In the rows, zero is written as 128.
Known rows, with every step that occurs
vade -> borovet -> lizu -> pugud: [136 119 149 160  99 146 112 128  93 159 178 129 106 141 151 146 136 137
 144  70 141 153 111 112]
nomik -> borovet: [121 134 146 122 131 160 102 127 105 154 168 115 123 178 144 121  97 150
 152  70 134 141 118 120]
bosi -> borovet -> lizu -> dato -> nomik: [161 119 148 160 135 152 122  85  97 157 190 135  62 161 176 102 120  97
 144 104 162 138 136 167]
lizu -> borovet -> bosi: [122 120 159 167  91 138 105 128  87 136 176 111 103 195 160  93 119 159
 139  70 119 152 100 114]
borovet -> bosi: [ 99 140 155 165 118 134 113 113  92 122 184 125  97 195 159 110 131 172
 143  79 133 126 122 127]
firaz -> lizu -> borovet: [115 105 129 145 136 139 106 130  88 147 204 134 115 144 120 117 108 154
 129 107 148 173 106 138]
vade -> borovet: [112 114 144 155 132 170 116 128 113 145 164 128  99 161 153 129 109 147
 151  82 157 144  98 119]
lizu -> firaz: [100 120 130 131 134 148 111  97 111 121 198 139 113 162 107 139 103 159
 131 116 167 133 137 158]
vade -> borovet -> lizu: [108 127 142 173 128 148 109 126 107 150 176 140  94 151 164 133 144 138
 148  55 163 137 109 113]
zisos -> dato: [119 130 168 152 121 149 110 117 110 128 178 131  95 172 165 115 103 136
 105 145 160 130 124 148]
firaz -> lizu -> dato -> bosi -> borovet -> nomik: [118 111 117 172 151 154 122  80  98 152 180 130  67 152 163 122 114 113
 134 116 188 146 147 139]
dato -> bosi -> borovet -> lizu: [110 116 129 190 115 150 110 105 112 149 159 134  67 189 201 118 165 128
 131  71 166 121 143 104]
borovet -> nomik: [102 162 152 159 147 135  99 105 107 142 182 133  87 166 136 134 109 167
 149 100 125 120 133 123]
zisos -> dato -> nomik: [135 145 194 140 135 146  95 124 103 147 182 137  87 172 168 106  94 108
 109 144 156 121 145 160]
lizu -> dato -> nomik -> borovet -> bosi: [154 143 186 124 116 146 112 116  75 156 178 107 118 197 168  87  88 102
 156  63 140 144 136 151]
bosi -> dato -> nomik -> borovet -> lizu: [144 142 166 123 148 147  83 129  82 168 197 138 121 170 185 110 107  95
 173  48 160 131 131 142]
zisos -> firaz: [104 133 152 142 123 141 104 119  99 115 197 138 114 135 114 137 128 171
 129 141 138 129 134 159]
zisos -> dato -> bosi: [105 132 180 167 102 149 107 121 111 131 155 123  93 201 195 118 120 118
  93 136 175 122 149 120]
dato -> lizu: [ 86 132 158 158 147 119 108 102 115 141 191 149 101 170 137 128 118 144
 124  90 136 133 144 142]
dato -> bosi: [ 92 134 157 163 115 145 114 115 103 133 161 120  98 210 169 129 133 154
 127  99 153 125 148 110]
firaz -> lizu -> borovet -> bosi -> dato -> nomik: [134 108 158 144 144 135  95 136  56 150 223 140 115 159 167  83  99 112
 156  81 166 162 112 160]
firaz -> lizu: [ 95 126 123 142 164 137 116 114  92 136 214 147 108 143 117 133 117 170
 133 114 162 149 127 151]
nomik -> dato: [127 129 140 141 131 129 110 108 110 156 187 107 102 168 169 118 119 155
 142 120 155 111 125 140]
vade -> borovet -> lizu -> dato -> bosi: [120 116 159 188  98 148 133 109 103 144 157 118  93 187 197 131 146 101
 136  70 195 148 132 112]
bosi -> dato -> nomik: [132 129 168 131 154 153 109 118  87 141 200 138 102 180 167 110  90 126
 162 113 156 130 126 166]

Rows
[144 152 177 153 131 124 121  95  82 146 205 133  90 174 158 117 123 114
 140 107 155 138 150 166] : borovet -> lizu -> dato -> nomik
[110 114 136 162 122 128 103 131  74 140 209 129 113 159 137  97 124 156
 134  75 147 167 107 131] : firaz -> lizu -> borovet -> bosi
[124 131 125 164 150 164  98  97 118 154 169 133  60 154 152 120 106 153
 153  95 132 119 119 122] : bosi -> borovet -> nomik
[111 130 136 181 132 163 100  99 118 155 147 126  59 183 183 120 124 133
 142  89 149 113 145  95] : dato -> bosi -> borovet -> nomik
[ 98 130 178 160 137 122  99 109 122 140 186 152  95 162 163 116 106 110
  90 127 160 130 145 157] : zisos -> dato -> lizu
[130 136 160 154  96 138 118 108  93 153 162 108 121 205 190 120 135 103
 138  58 172 147 150 114] : nomik -> borovet -> lizu -> dato -> bosi
[113 132 129 123 126 139  90 110 104 151 197 142 135 154 122 136 123 129
 142  49 172 134 142 138] : nomik -> borovet -> lizu -> firaz
[108 142 166 169 133 112  82 110 116 164 182 139  92 156 135 116 103 129
 133  75 110 143 131 116] : dato -> lizu -> borovet -> nomik
[134 108 166 140 133 126  82 139  51 136 238 149 128 116 140  92 113 111
 148 111 168 158 125 182] : zisos -> firaz -> lizu -> borovet -> bosi -> dato -> nomik
[127  97 107 166 113 135  96  84 126 166 181 125  84 159 199 117 162 101
 124  88 215  95 160 131] : nomik -> dato -> bosi -> borovet -> lizu -> firaz
[133  93 135 168 105 176 141  85 109 135 150 107  72 202 191 110 114 118
 129 122 172 146 132 134] : lizu -> dato -> bosi -> borovet
[133 112 121 183 113 134 102  98 117 173 164 113  71 177 232 109 169 113
 134  82 183  98 147 107] : nomik -> dato -> bosi -> borovet -> lizu
[119 138 188 173 121 115  72 115 121 164 175 142  87 151 161 105  90  93
  98 108 135 138 134 127] : zisos -> dato -> lizu -> borovet -> nomik
[118  93 164 161 109 140 115 123  86 148 186 139 118 152 179 118 107 103
 156  52 153 156 106 133] : vade -> borovet -> bosi -> dato -> lizu -> pugud
[137 129 152 107 148 147  78 115  87 161 215 150 137 156 150 119  99  84
 165  55 190 128 145 167] : bosi -> dato -> nomik -> borovet -> lizu -> firaz
[174 149 198 122  98 136  76 140  81 184 183 129 120 150 171 113 105  75
 116  91 135 137 152 139] : zisos -> dato -> nomik -> borovet -> lizu -> pugud
[116 124 162 164 141 125  84 108 105 157 193 144 101 160 160 112  86 113
 153  80 136 148 116 132] : bosi -> dato -> lizu -> borovet -> nomik
[122 118 163 168 104  93  88 115 106 170 190 111 107 171 188  82 130 119
 127  66 135 126 126 125] : nomik -> dato -> lizu -> borovet -> bosi
[146 138 149 126  95 139  98 126  84 168 183 119 133 158 142 137 124 139
 147  57 118 150 129 113] : nomik -> borovet -> lizu -> pugud
[125 143 155 161 120 138  88 119 104 154 174 117  92 166 138 116  99 154
 148  93 111 144 112 106] : lizu -> borovet -> nomik
[ 94 101 159 175 138 143 110 121 101 138 183 148 104 166 195 107 115 104
 159  37 177 139 104 134] : vade -> borovet -> bosi -> dato -> lizu
[138 131 160 152 128 114  86 109 118 201 178 121 100 112 162 136 107  99
 144  79 140 119 138 117] : vade -> borovet -> nomik -> dato -> lizu -> pugud
[147 116 181 152 113 144  96 133  69 144 194 121 105 196 188  79  96 113
 162  77 140 147 104 142] : lizu -> borovet -> bosi -> dato -> nomik
[147 155 192 133 128 138  73 135  97 175 181 139 106 162 185 103 113  78
 119  78 159 122 150 141] : zisos -> dato -> nomik -> borovet -> lizu
[134  98 123 163 115 155 110 101 124 169 151 101  75 186 217 105 136 122
 133 108 177 101 137 115] : nomik -> dato -> bosi -> borovet
[146 127 169 104 149 168  93 132  85 163 184 126 128 178 171 105  74 107
 174  75 152 137 122 150] : bosi -> dato -> nomik -> borovet
[ 77 121 143 140 147 121 102  87 122 133 207 161 114 152 104 137 109 133
 117  98 167 131 157 167] : dato -> lizu -> firaz
[ 87 100 138 133 153 133 108  87 114 125 216 165 123 153 129 130  93 118
 136 103 189 137 140 181] : bosi -> dato -> lizu -> firaz
[124 125 185 146 104 123 104 112 106 147 187 143 105 148 150 127  99 109
  87 139 135 143 146 155] : zisos -> dato -> lizu -> pugud
[106 101 113 172 115 153 104  89 117 141 173 147  80 171 167 130 156 114
 123  77 196 117 157 127] : dato -> bosi -> borovet -> lizu -> firaz
[160 138 177 108 132 158 112 113  89 164 177 110 119 183 148 105  74 100
 153  94 143 151 136 160] : lizu -> dato -> nomik -> borovet
[114 115 167 153 109 118 115 106  76 133 204 140 119 172 167 116 112 129
 144  78 131 145 125 151] : borovet -> bosi -> dato -> lizu -> pugud
[112 103 148 166 124 169 120 131  90 130 175 129 104 176 194 107 110 131
 174  54 177 141  83 127] : vade -> borovet -> bosi -> dato
[132 118 146 173 116 150 132 104 101 142 179 126  95 157 167 129 126 117
 146  79 178 157 106 138] : vade -> borovet -> lizu -> dato
